What can hang from each mark:
V: E
W: D E
E: L W Y
D: L Y
L: D
F: L W
Y: E

Each row was made from one small tree. The marks that hang from a mark follow it in brackets, in alphabetical order. Every link used is in the known rows. Write each row's tree.
Known rows:
L{D{Y{E}}}: [ 2.177  0.843 -1.901 -0.322  1.442  2.203 -0.473 -0.394  1.676  0.086
 -0.496  0.089 -0.651 -1.060  1.913  0.969 -2.882  1.239 -2.422 -2.790
 -1.870  2.291]
F{W{E{L}}}: [ 0.763 -0.500 -2.096  0.245 -0.108  1.297 -2.287 -0.967 -0.500 -1.345
 -1.295 -2.323 -0.705 -1.623  1.206  0.730 -0.688  0.291 -4.343 -0.550
 -2.948  0.927]
L{D}: [ 1.092 -0.426 -1.870 -0.680  1.503 -0.098 -0.368 -0.327  2.759 -1.355
 -0.532 -0.655  1.179 -0.821  1.331  1.125 -1.281 -0.163 -1.127 -1.865
 -1.503  1.929]
L{D{Y}}: [ 1.887 -0.046 -2.255 -0.403  2.074  1.245  0.292 -0.729  2.652 -0.251
 -0.448 -0.006  0.305 -1.294  1.291  1.377 -1.755  1.110 -0.606 -2.822
 -1.599  1.976]
F{L{D} W{E{Y}}}: [ 1.464  1.632 -3.788 -2.054  1.846  0.744 -1.133 -0.016  0.727 -0.717
 -2.500 -3.177  0.682 -1.029  1.249  1.839 -1.479 -0.468 -4.946 -0.463
 -1.559 -0.003]
F{L W{D E}}: [ 1.450 -1.123 -2.523  0.011  2.164 -0.729 -3.390 -0.553  0.100 -1.936
 -1.565 -5.435 -0.459 -1.630  1.076  1.783 -0.145  1.559 -3.958 -1.423
 -2.430  0.777]
E{L W{D}}: [ 1.920 -0.919 -1.955  0.399  0.803  0.334 -2.896  0.708 -0.204 -0.632
 -0.630 -4.614 -1.154 -1.883  2.359  1.338 -0.615  1.371 -1.672 -0.570
 -1.852  1.257]
V{E{L W}}: [ 1.332 -1.438 -0.868 -0.743  0.203  0.401 -2.610  0.232  0.183  0.056
 -0.505 -2.549 -0.468 -0.796  3.815  0.719 -1.370  0.683 -3.910  0.065
 -3.400  0.304]
V{E}: [ 0.905 -2.465 -0.795 -1.279  1.149 -0.095 -1.915 -0.921  1.981 -0.994
 -0.746 -0.874  0.982 -0.539  2.937  0.557 -1.565  0.455 -2.366 -0.480
 -2.771  1.335]
W{D{L Y}}: [ 3.039 -2.612 -1.733  0.318  1.274  0.305 -2.698 -0.292  0.381 -0.091
 -1.260 -3.129 -0.907 -2.472  2.137  2.185 -1.718  2.054  1.863 -2.416
 -0.520  0.984]
D{L Y{E}}: [ 3.466 -1.675 -0.997  0.160 -0.067  1.813 -2.996 -0.029 -0.385  0.339
 -1.167 -0.489 -2.124 -1.271  2.780  1.757 -3.161  1.586 -0.685 -2.633
 -1.690  0.146]
E{L{D} W Y}: [ 1.851  1.715 -3.201 -1.501  0.442  1.617 -0.664  1.241  0.511  0.726
 -1.765 -2.565 -0.232 -1.224  2.559  1.397 -1.889 -0.520 -2.801  0.477
 -1.153  0.543]
Y{E{W}}: [ 3.038 -0.431 -1.501 -0.240  0.474  1.001 -2.561  0.160  0.009 -1.266
 -0.893 -1.878 -1.504  0.050  3.354  0.550 -2.187  1.389 -4.164 -1.240
 -2.682  0.351]
Y{E{L W{D}}}: [ 1.989  0.054 -1.611  0.648  0.146  1.109 -3.779  1.112 -1.023 -0.057
 -0.651 -4.715 -2.093 -1.632  2.893  0.942 -1.685  1.522 -3.721 -0.594
 -2.117  1.393]
F{L W{D E{Y}}}: [ 1.617 -0.004 -3.815 -1.287  1.958  0.664 -3.105  0.014 -0.143 -0.976
 -2.843 -5.605 -0.241 -1.794  1.354  2.074 -0.997  1.040 -4.030  0.271
 -1.481  0.434]
E{L}: [ 0.972 -1.483 -1.108  0.171 -0.106  1.292 -2.596  0.445  0.737 -0.737
 -0.458 -0.854 -0.758 -1.115  1.552  1.421 -0.942 -0.016 -0.769 -0.617
 -2.412  1.367]
F{L W}: [ 2.695 -1.022 -1.721 -0.275  1.326  1.395 -2.983 -0.761  0.789 -1.174
 -0.152 -1.821 -0.452 -0.018  1.210  1.754 -0.224  1.352 -2.490 -2.180
 -2.566  0.439]
V{E{W Y}}: [ 2.225 -0.822 -2.537 -2.441  1.102  0.750 -1.440 -0.179  0.800 -0.129
 -2.303 -2.468  0.707 -0.167  4.537  0.546 -2.412  0.652 -3.977  1.117
 -2.144 -0.230]
W{D{Y} E}: [ 1.221 -1.786 -2.530  0.340  2.402 -0.165 -1.682 -0.513  1.041 -1.484
 -2.027 -3.436 -0.637 -2.925  1.496  1.324 -1.650  1.799 -1.444 -1.501
 -2.142  1.685]
D{L Y}: [ 3.407 -2.544 -1.254 -0.142  0.485  0.819 -2.350 -0.370  0.386 -0.292
 -1.154 -0.506 -1.147 -1.555  2.270  2.150 -2.149  1.365  1.224 -2.703
 -1.424  0.086]

Which tree is each row?
[ 4.363 -2.125 -2.086  0.230  1.411 -0.328 -2.614 -0.043 -0.682 -0.123
 -1.360 -4.442 -1.697 -2.137  3.216  1.954 -1.859  2.772  0.346 -2.556
 -0.888 -0.005] -> E{W{D{L Y}}}
[ 2.622 -0.505 -2.327  0.871  1.432  1.605 -2.360  0.283 -0.235  0.418
 -0.557 -4.027 -2.127 -2.257  2.366  1.456 -1.166  2.750 -0.826 -1.530
 -2.098  1.425] -> E{L W{D{Y}}}
[ 1.823  0.021 -1.139  0.638 -0.118  3.756 -2.764  0.317 -0.072  0.781
 -0.419  0.072 -2.417 -1.520  1.999  1.277 -2.551  1.556 -2.011 -1.681
 -2.886  1.649] -> D{Y{E{L}}}
[-0.489  0.093 -2.068 -0.422  0.611 -0.695 -1.061  0.637  1.262 -1.135
 -1.514 -1.950  0.084 -2.309  0.865  1.217 -1.285 -1.381 -3.376 -0.645
 -2.324  1.256] -> W{E{L{D}}}
[ 1.233 -0.223 -2.940  0.735  1.044  1.980 -2.232 -1.293 -0.713 -0.229
 -1.369 -4.239 -1.306 -3.093  1.100  1.149 -0.748  2.002 -2.908 -1.505
 -2.458  2.041] -> F{W{D{Y} E{L}}}
[-0.291 -1.515 -1.994  0.358  0.720 -0.807 -3.053  0.604  0.166 -1.475
 -1.809 -4.057 -0.748 -2.925  1.285  1.350 -0.865  0.216 -2.148 -0.036
 -2.188  1.573] -> W{D E{L}}
[ 0.835  0.451 -3.475 -1.015 -0.324  2.574 -1.919 -0.446 -0.995 -0.332
 -2.714 -2.236 -0.527 -1.639  1.534  1.100 -1.492 -0.296 -4.447  1.185
 -2.113  0.489] -> F{W{E{L Y}}}
[ 2.350 -0.986 -2.157  0.070  1.989  0.787 -3.445 -0.646  0.666 -1.098
 -0.166 -4.551 -0.242 -1.055  0.977  1.860  0.189  2.108 -1.899 -2.126
 -1.841  1.408] -> F{L W{D}}
[ 3.537 -2.488 -1.669 -0.603  1.645 -0.772 -2.730 -0.582 -0.189  0.636
 -1.355 -5.173 -0.808 -2.016  4.506  1.465 -2.210  2.714 -1.257 -1.768
 -1.420 -0.018] -> V{E{W{D{L Y}}}}
[-0.160 -0.503 -3.211 -0.873  0.658  0.511 -2.727  1.019 -0.217 -0.566
 -3.203 -4.277 -0.417 -2.893  1.630  1.609 -1.647 -0.362 -2.201  1.526
 -1.262  1.132] -> W{D E{L Y}}
[ 0.666  1.222 -1.338 -0.163 -0.157  1.587 -1.810  0.755  0.973  0.210
 -0.281 -0.792 -0.569 -1.179  1.450  1.097 -2.007 -0.609 -3.247 -1.249
 -1.989  2.057] -> Y{E{L{D}}}
[ 1.773 -1.068 -1.993 -0.477  1.445 -0.072 -2.966 -0.496  0.324 -2.137
 -1.300 -2.864 -0.622 -0.869  1.193  1.634 -0.692  0.918 -4.383 -1.681
 -3.136  0.143] -> F{L W{E}}
[ 0.489  0.188 -1.261 -0.763  1.111  1.544 -0.608 -0.362  1.946  1.364
 -0.263 -0.676  0.407 -1.730  2.328  1.053 -1.970  0.580 -2.064 -1.529
 -2.518  2.044] -> V{E{L{D{Y}}}}
[ 1.721  0.682 -1.738 -0.909  1.331  1.241 -0.428 -0.173  1.035  1.422
 -0.280 -2.335 -0.334 -1.318  3.440  0.785 -1.938  1.190 -3.428 -1.457
 -2.665  0.986] -> V{E{L{D{Y}} W}}
[ 1.217  0.585 -1.805  0.140  1.048  2.068 -0.462  0.054  1.717  0.672
 -0.143 -0.310 -0.683 -1.910  1.076  1.592 -1.549  0.601 -0.471 -2.150
 -1.852  2.061] -> E{L{D{Y}}}
[ 1.507 -2.075 -3.093 -1.257  0.685 -1.461 -3.121  0.667 -0.595 -1.033
 -4.011 -4.838 -0.144 -2.855  2.490  2.164 -2.378 -0.271 -1.215  0.620
 -0.104 -0.286] -> W{D{L} E{Y}}
[ 1.460 -0.245 -2.257 -1.994 -0.040  1.664 -2.178  0.664 -0.196  0.881
 -2.010 -2.640 -0.179 -0.773  4.226  0.971 -2.165  0.306 -3.865  1.774
 -2.426 -0.241] -> V{E{L W Y}}
[ 1.559 -0.072 -1.601  0.791  0.536  3.016 -3.301  0.326 -0.139  0.848
 -0.442 -2.466 -2.181 -2.424  1.891  1.390 -1.888  2.033 -1.442 -1.533
 -2.051  2.643] -> W{D{Y{E{L}}}}
[ 2.129 -0.688 -1.951  0.312  1.572  2.314 -2.618 -0.423  0.743 -0.110
 -0.844 -2.406 -1.459 -1.756  2.029  1.026 -2.160  2.529 -1.174 -2.277
 -1.757  2.532] -> W{D{Y{E}}}
[ 4.939 -1.072 -1.307  0.111  0.084  1.411 -3.015  0.197 -1.254  0.194
 -1.326 -1.877 -2.720 -0.879  3.916  1.455 -3.278  2.141 -2.171 -2.603
 -1.952 -0.884] -> D{L Y{E{W}}}
[ 2.505  1.147 -1.556 -0.270  2.139  1.878 -1.876  0.813  1.664  0.336
 -0.238 -0.785 -1.379 -0.764  1.475  2.190 -2.635  1.358 -2.708 -3.252
 -2.328  1.078] -> F{L{D{Y{E}}}}
[-0.299 -0.312 -1.065 -1.226  0.646  0.044 -1.074 -0.054  2.136  0.394
 -0.222 -1.534  1.216 -1.414  2.340  0.763 -1.390 -0.692 -2.863 -0.539
 -2.439  1.850] -> V{E{L{D}}}
[ 1.053 -1.162 -2.901 -0.021  1.622 -0.284 -2.061 -1.676  0.151 -2.166
 -1.651 -4.482  0.437 -1.940  1.251  0.492 -0.439  1.282 -3.533 -1.037
 -1.957  1.930] -> F{W{D E}}
[ 0.072 -0.359 -2.760 -1.190 -0.081  1.200 -2.270  1.039 -0.001 -0.732
 -3.173 -1.813 -0.707 -1.982  1.891  1.529 -2.034 -1.005 -2.863  1.565
 -2.179  0.172] -> W{E{L Y}}
[ 2.292  0.118 -2.702 -0.847 -0.162  2.083 -2.149  1.178 -0.479  0.287
 -2.076 -2.191 -1.150 -0.871  2.917  1.465 -1.693  0.236 -2.307  0.884
 -1.790 -0.046] -> E{L W Y}
[ 2.205  0.889 -2.907 -0.425  2.675  0.766 -0.864 -0.736  1.056 -0.752
 -1.048 -2.662 -0.429 -1.535  0.798  1.769 -1.311  1.370 -4.221 -3.123
 -2.634  0.761] -> F{L{D{Y}} W{E}}
[ 1.990  0.088 -3.273 -0.693  0.491  1.560 -2.679  1.051 -0.503  0.260
 -2.111 -4.728 -1.124 -1.963  2.755  1.530 -1.343  0.804 -1.791  1.110
 -1.031  0.818] -> E{L W{D} Y}
[ 2.664 -0.444 -3.565 -1.256  1.644  0.835 -1.951  0.267  0.327 -0.598
 -2.380 -4.468 -0.200 -1.242  3.253  1.232 -1.451  1.198 -1.667  0.549
 -0.838  0.687] -> E{W{D} Y}
